What can hang from each mark
K_838: K_339 K_636 K_699
K_918: K_636 K_699
K_699: K_52 K_776 K_838 K_918
K_339: K_776 K_838
K_776: K_339
K_636: K_52 K_918
K_52: K_636 K_699

Known rows, with every way that one mark hangs from another
K_52(K_636): [ -4.6 -29.8  -2.8   2.9  14.8  -1.9  30.6   9.0   3.7   6.7  34.0  -3.4
  12.4  -6.3 -16.8   9.6   9.2  -4.4 -10.5   5.3  38.6  -3.7 -17.9]
K_636(K_52 K_918(K_699(K_776))): [  1.9 -43.6   1.2   3.7   6.8   3.1  38.9   7.5  15.1  -3.5  21.4  -4.5
   9.8   1.5 -18.8  51.8   6.5   8.6  -5.9  25.8  55.1  -0.5  -7.8]
K_339(K_776): [ 11.4 -22.6   5.6   3.9 -18.3  -6.9  29.4  -8.7   7.9 -23.4  28.1 -12.8
   1.3  10.0 -12.6  14.7  11.1  -0.5 -10.6   5.6  21.9  -6.7 -33.4]
K_838(K_636): [ -6.3 -25.2  -4.3  24.8  15.4 -10.8  32.6  -0.3   6.6  14.6  29.6  -3.5
  11.4   4.1 -16.4   0.9  13.0  -1.0 -11.6  -3.3  22.5   0.0 -20.4]
K_339(K_838(K_636(K_52 K_918) K_699)): [ -8.2 -42.1  -3.7  13.8  29.0  13.8  39.1  13.1   8.4  20.8  19.9   7.5
   9.6  25.7 -28.6  30.6  24.8   5.1  -3.4 -17.2  70.7  10.2  -0.3]
K_918(K_636): [  3.8 -28.6   7.4  11.6   9.0 -10.7  34.5   8.3   3.0   3.0  29.6   2.4
   8.5   6.8 -15.1 -12.4   6.1  -4.4  -7.2   9.1   3.3  -2.6 -23.2]
K_918(K_636(K_52)): [  2.5 -43.2  10.6  19.9  25.4 -16.8  42.9  12.3   3.7  12.5  20.8   5.9
   0.3  10.3 -20.6   4.6  10.0   0.4  -5.3  10.7  20.5  -1.8 -18.5]
K_636(K_52 K_918(K_699(K_838))): [ -1.9 -51.9  13.0 -35.7  35.1  15.8  49.3  -5.2   4.3  19.6  34.6   0.8
  19.7  10.1 -15.4  47.1  -1.0  18.3  -5.9  25.5  49.3   1.2  14.5]
K_918(K_636 K_699(K_52 K_776(K_339))): [  9.5 -29.5 -10.2  21.1  -7.5  16.4  13.4   1.0  25.0 -28.5  33.8  -5.9
  11.5 -41.9 -17.1 -28.4   0.0   3.9   2.1  35.5  -6.4   8.6 -14.5]
K_918(K_699(K_838)): [ -5.5 -35.3   3.2 -36.4  14.1  17.4  25.8 -14.0  11.2  -1.5  38.6  -6.7
  23.3   1.0 -13.8  15.5  -4.7   4.4  -8.6  28.2  21.2  -3.8   4.9]
K_776(K_339): [ 12.1 -33.2   1.7  18.8  10.8   6.3  32.3   0.4   6.8 -31.0  28.1 -32.7
   3.3   2.9 -16.0 -20.7  10.1  -1.4  -9.9   8.7  11.8  -9.2 -18.1]
K_636(K_52 K_918(K_699(K_776 K_838(K_339)))): [  5.3 -49.2   2.5  -7.7  15.1  16.4  27.4  -5.2  20.0  -8.5  30.9 -12.9
  -4.3 -22.8 -16.8   9.1  -4.8  25.7  -0.4  18.1  29.9   4.6   4.1]
K_838(K_339(K_776) K_699(K_52 K_918)): [ 21.8 -13.7   2.2  23.0 -26.0  26.9  22.0  -8.5  30.9 -47.6  31.1 -18.9
   4.4 -17.9  -9.8 -19.8  12.1  16.7  -6.8   3.0  40.8   8.3  -8.5]
K_52(K_636(K_918)): [  0.1 -32.1   4.0  -6.0  21.5   3.5  46.2  14.0  -3.1  16.3  38.6   0.7
  17.3  -0.1 -12.5  24.8   8.8   4.2  -9.8   1.6  49.1   0.3 -12.5]
K_918(K_636 K_699): [  0.0 -27.5  -3.9 -10.1  14.6   0.1  30.7   3.3   5.5  -3.1  36.6   2.2
  21.8  -3.4 -17.8  11.0   8.6   0.6  -5.2  17.4  14.1   5.8 -16.8]
K_699(K_776): [  2.7 -27.5   3.8  23.0 -21.0  -6.5  18.2   4.0  18.9 -17.3  19.0 -11.6
   1.0   0.7 -14.9  -3.3   0.5 -11.7 -10.6  20.3  15.5 -13.6 -23.4]
K_52(K_699(K_838)): [ -4.0 -36.6  -0.5 -13.3  13.2  12.1  27.0  -6.5   9.2 -10.4  42.7  -0.6
  20.8   8.4  -6.6  -1.6  -6.0   0.6   1.2  19.4  23.8   0.8   0.4]
K_838(K_636 K_699(K_776)): [-11.1 -21.4 -13.0  27.2 -11.0  -1.2   5.7   5.2  34.5   2.5  22.1  -2.2
   1.4  -8.4 -18.6   5.9   9.2  -7.4  -5.6  -4.5  46.0   5.5 -21.1]
K_776(K_339(K_838(K_636(K_918)))): [  7.4 -34.4  -5.4  30.1  22.8  12.1  39.5   5.3  -6.9  -7.6  33.7 -12.6
   7.7  11.8 -23.4 -16.1  21.1   7.1  -4.0 -17.0  12.9   6.3 -12.1]
K_636(K_52): [  1.3 -43.6   9.4  15.7  20.2  -8.1  42.8   5.1   7.1   1.5  16.1 -11.0
   4.2  16.1 -19.7  18.0  11.1  -2.6 -11.9  14.8  39.8 -11.7 -12.0]
K_52(K_699(K_776 K_838(K_339 K_636) K_918)): [  2.6 -25.5 -11.7  50.1   1.0   2.8  13.5  -2.5  24.0 -21.6  46.8   1.0
   0.1 -26.3  -8.9 -33.4  -4.0  18.6   6.8  -4.6  10.6  20.6  -3.8]
K_776(K_339(K_838(K_699(K_52(K_636))))): [ -0.1 -33.6 -16.3   4.8   7.4  45.6  11.3   8.5  17.7 -24.2  31.6 -10.0
  15.3 -21.6 -26.1 -27.3  14.8  -6.1  -0.2   6.7  43.9   5.0   2.3]
K_918(K_636 K_699(K_52 K_838(K_339))): [  3.0 -32.5  -2.7 -16.9  18.2  26.5  19.5 -14.4  17.3  -2.8  45.3   0.4
  17.7 -41.1 -12.4 -45.6  -7.5  21.1   1.5  26.9 -14.6  10.9   6.0]
K_339(K_776 K_838): [ 10.7 -24.9   1.3   6.7 -25.6   2.8  23.3  -6.5   0.7 -33.8  24.3  -8.0
   1.6  21.8 -21.5   4.2  16.6  -7.1  -7.8   2.4  12.9  -8.1 -30.3]

Rows
[  3.5 -28.2  -0.2  -3.9 -14.5  22.7  29.5  -1.5  20.5  -7.5  29.3  -0.2
  28.9 -17.6  -9.8  19.0  -1.8   6.3  -6.9  41.1  32.6  -1.0  -1.5] : K_636(K_918(K_699(K_52 K_776)))
[ 14.3 -27.5   7.4  -2.9 -15.8  19.1  17.1 -25.9  20.0 -23.7  37.4 -14.2
  -3.1 -27.9  -7.3 -43.8  -5.1  19.9  -4.1  16.2  -6.9  -1.4 -10.2] : K_699(K_52 K_838(K_339(K_776)))
[ -5.7 -34.3   4.5 -33.5   8.1  30.2  24.9 -18.5  16.9   5.2  38.3   0.7
  34.0 -14.0 -10.7   0.4  -9.3   6.7  -7.5  45.0  17.3  -3.5  15.7] : K_918(K_699(K_52 K_838))
[ -5.0 -51.4   2.2  -4.6  29.4   6.8  35.4  -2.0   9.9  -1.5  33.9   2.7
  12.7  11.5 -12.3  15.3  -2.2   5.6   3.1  21.6  41.6   1.3   4.6] : K_636(K_52(K_699(K_838)))
[  5.9 -22.7  -4.4  -7.3 -26.4  18.6  12.2  -3.9  16.0 -37.2  23.4  -8.9
   2.3  21.3 -23.2  14.0  18.6  -9.3  -5.3  -4.1  42.4  -1.7 -23.3] : K_339(K_776 K_838(K_699))
[  1.6 -31.4   1.7  25.7   0.9  15.1  19.9 -10.0  24.0  17.4  37.1   1.3
   1.2 -39.6  -7.7 -45.9 -10.3  23.9  -0.6   7.8  -1.6   8.6   1.4] : K_699(K_52 K_776 K_838(K_339 K_636(K_918)))
[ -1.3 -36.7  11.3 -41.4  15.1  36.0  40.2 -14.1  10.4  14.6  42.5   4.2
  38.8  -7.3  -6.2  15.1  -9.7  16.4  -6.6  40.7  27.2   0.6  21.8] : K_636(K_918(K_699(K_52 K_838)))
[  2.8 -31.0 -10.8  19.2  14.9  41.2  28.1   3.4  14.1  -5.3  31.0  -6.8
  19.0  -3.6 -21.9 -23.0  18.8   8.0  -0.3  -6.2  39.9  13.1   5.7] : K_776(K_339(K_838(K_636(K_918) K_699(K_52))))
[  3.4 -22.6 -13.3  -5.4  -2.4   9.6  33.2  -8.7  -3.2  -7.1  40.9   7.5
  18.4  10.2 -22.3  42.9  24.7  14.6  -3.1 -11.3  34.6  17.0 -22.8] : K_339(K_776 K_838(K_636(K_918(K_699))))
[ -2.1 -35.3  -6.7  54.0  32.8 -10.9  49.2  11.0   6.7   0.7  34.0  11.3
  17.3  13.0 -15.7  30.7  18.4  11.0  -0.4  -2.4  59.3  17.6  -4.1] : K_838(K_636(K_52(K_699(K_918))))
[  5.1 -21.8  11.3  13.8  -7.4  27.1  32.1   4.0  25.9 -13.7  25.4  -3.5
  28.4   5.8 -10.7   0.1   5.5  -1.9 -12.4  23.6  53.1  -2.0  11.6] : K_838(K_699(K_52 K_918))
[-15.3 -44.1  -7.1   6.4  17.2  -3.4  17.4  -8.1  24.8  23.1  29.3  10.5
   2.5 -17.7 -22.5  30.5  -1.6  10.3  -1.9  17.6  31.6   8.9  -2.1] : K_918(K_699(K_776 K_838(K_636(K_52))))
[  9.5 -45.9 -12.6  49.1  14.4  -7.5  23.8  17.4  18.0 -34.6  29.7  -3.6
 -10.6 -15.5 -18.9 -13.2   6.9   3.4  12.9  11.6  16.9  13.6 -25.7] : K_918(K_636(K_52(K_699(K_776(K_339)))))
[  3.9 -27.2 -13.4 -28.9   1.8  30.4  10.9 -22.9  18.7 -14.9  53.5  -3.5
  10.4 -59.2 -12.0  -9.4  -1.2  27.4   0.8  16.4  17.8  15.3  -6.1] : K_918(K_699(K_52(K_636) K_838(K_339(K_776))))
[ -5.2 -33.0   1.3 -17.8 -15.8  25.4   9.4 -15.5  29.0  -3.9  32.5   3.6
  22.2 -26.6 -11.2  -3.0 -16.1   1.8  -4.6  49.8  11.1  -4.4   8.2] : K_918(K_699(K_52 K_776 K_838))
[  6.0 -44.1  26.5  32.7   1.3 -13.7  32.2  11.2  17.6  10.9  25.7  22.3
  -9.3   2.4 -17.5  -1.0 -10.5   5.2  -1.4  22.1   9.1   2.3  -0.9] : K_699(K_776 K_838 K_918(K_636(K_52)))
[ -4.4 -20.3  -2.9  33.5  -2.2  28.1  24.2   4.7  19.0  -1.2  27.0  12.2
  28.4   8.5 -22.3  -9.2  16.6  -2.1  -7.3   1.9  45.3   9.4  10.9] : K_339(K_838(K_636 K_699(K_52 K_918)))
[  2.2 -22.6 -14.9  -5.6   2.3  21.0  13.0 -33.0  22.6  -5.5  48.3  -3.9
   9.3 -46.5 -11.9 -18.5   3.1  32.6  -0.1   7.2   2.8  19.5  -8.3] : K_918(K_699(K_52 K_838(K_339(K_776) K_636)))
[  2.6 -35.5 -29.9  33.5  -2.8  18.5   5.3  15.7   9.9 -50.4  39.0  -6.8
   2.5 -21.2 -24.0 -19.0  11.3  -9.2  10.9   2.4  24.9   9.8 -21.2] : K_52(K_636 K_699(K_776(K_339(K_838))))
[  7.0 -34.2   0.6 -12.6  -5.5  35.6  18.2 -14.0  25.6 -11.4  39.0  -9.7
  14.8 -41.0  -8.2 -23.5 -13.8  23.5  -0.9  33.7   8.0   4.2  11.3] : K_636(K_918(K_699(K_52 K_776 K_838(K_339))))
[ 11.4 -23.4  19.1  32.6  -0.7   2.6  43.7   9.1   7.4   1.0  32.1  14.8
  22.8   0.2 -10.1 -20.6   2.2   1.9  -8.6  26.0   6.2   2.0  -2.3] : K_699(K_52 K_918(K_636))
[  2.8 -22.0 -12.0  -4.2  -6.8  23.4  33.1 -13.6   2.8  -2.0  39.9  15.0
  28.8  -5.9 -18.7  27.5  19.6  17.2  -2.2   5.6  30.0  17.3 -11.8] : K_339(K_776 K_838(K_636(K_918(K_699(K_52)))))
[ 21.8 -28.3   5.7  33.7   1.2  -1.7  31.4   7.7  22.4 -31.8  28.3  -5.1
 -19.0  -5.6 -19.7  -0.7  19.6  22.3   0.2 -16.9  43.2  18.5 -22.0] : K_838(K_339(K_776) K_699(K_918(K_636(K_52))))
[ 15.0 -19.6  -5.8  26.0   3.4  -6.7  36.4  -8.6   4.8  -8.3  39.6 -14.4
  -7.8 -12.9 -11.5  -5.5  19.4  27.9  -5.3 -28.4  18.8  14.2 -34.9] : K_838(K_339(K_776) K_636(K_918))
[ -6.3 -25.2  -3.5   3.0  19.3   9.4  36.3   6.4  15.1  21.8  32.1  -1.3
  17.3   9.7 -13.7  23.9  15.4   6.9  -8.1 -14.4  63.3  10.4  -7.8] : K_838(K_636(K_918) K_699)
[ 13.9 -18.1  -7.4   4.6 -21.2  27.0  11.8 -13.9  33.3 -40.2  27.9 -24.0
   0.1 -25.7 -11.4 -25.8  11.6  12.6  -4.6   3.0  34.0   4.3 -18.3] : K_838(K_339(K_776) K_699(K_52))
[-12.7 -33.0 -11.1   4.3  25.5   2.5  25.1  -7.5   9.6  12.5  47.5   9.8
  20.3  -1.2  -9.1  -2.1   0.0   7.5   3.3   2.6  24.1  13.5  -3.2] : K_52(K_699(K_838(K_636)))
[ 10.4 -17.2 -12.5  34.2  -1.6 -11.5  21.6 -13.2  11.5 -19.1  35.3 -19.5
 -12.3 -19.8 -15.5 -19.1  19.7  17.8  -5.8 -23.7   9.3  10.4 -41.0] : K_838(K_339(K_776) K_636)
[ 10.6 -25.5  -4.5  73.5 -16.7  15.5  18.2   4.4  16.4 -28.1  26.5  -1.1
   5.6 -15.0 -23.2 -43.0  10.4   0.0  -2.9   9.9  -2.0   5.5  -4.8] : K_699(K_52 K_776(K_339(K_838(K_636))) K_918)
[ 15.8 -45.0  -7.4  64.5  -2.2  12.3  27.2  17.3  11.5 -64.0  23.9  -9.7
  -1.8   9.8 -25.4  -5.0  13.7  -1.6   7.6  12.7  33.3   6.2  -6.1] : K_636(K_52(K_699(K_776(K_339(K_838)) K_918)))
[ -2.7 -26.5  12.0  37.6  -9.0  -8.8  21.4  -2.0  19.8  12.9  34.3  12.9
   2.2  -3.6 -12.9  -5.0  -7.1   4.3  -7.6   7.5  10.7   3.9  -3.0] : K_699(K_776 K_838(K_636) K_918)
[ -9.3 -26.9  -8.3  -9.2   8.2  27.5  19.2   7.1  24.5   7.9  31.9   2.1
  23.8 -21.9 -15.1   4.1   7.4  -4.5  -6.9  15.4  62.4   2.9   0.1] : K_838(K_699(K_52(K_636)))
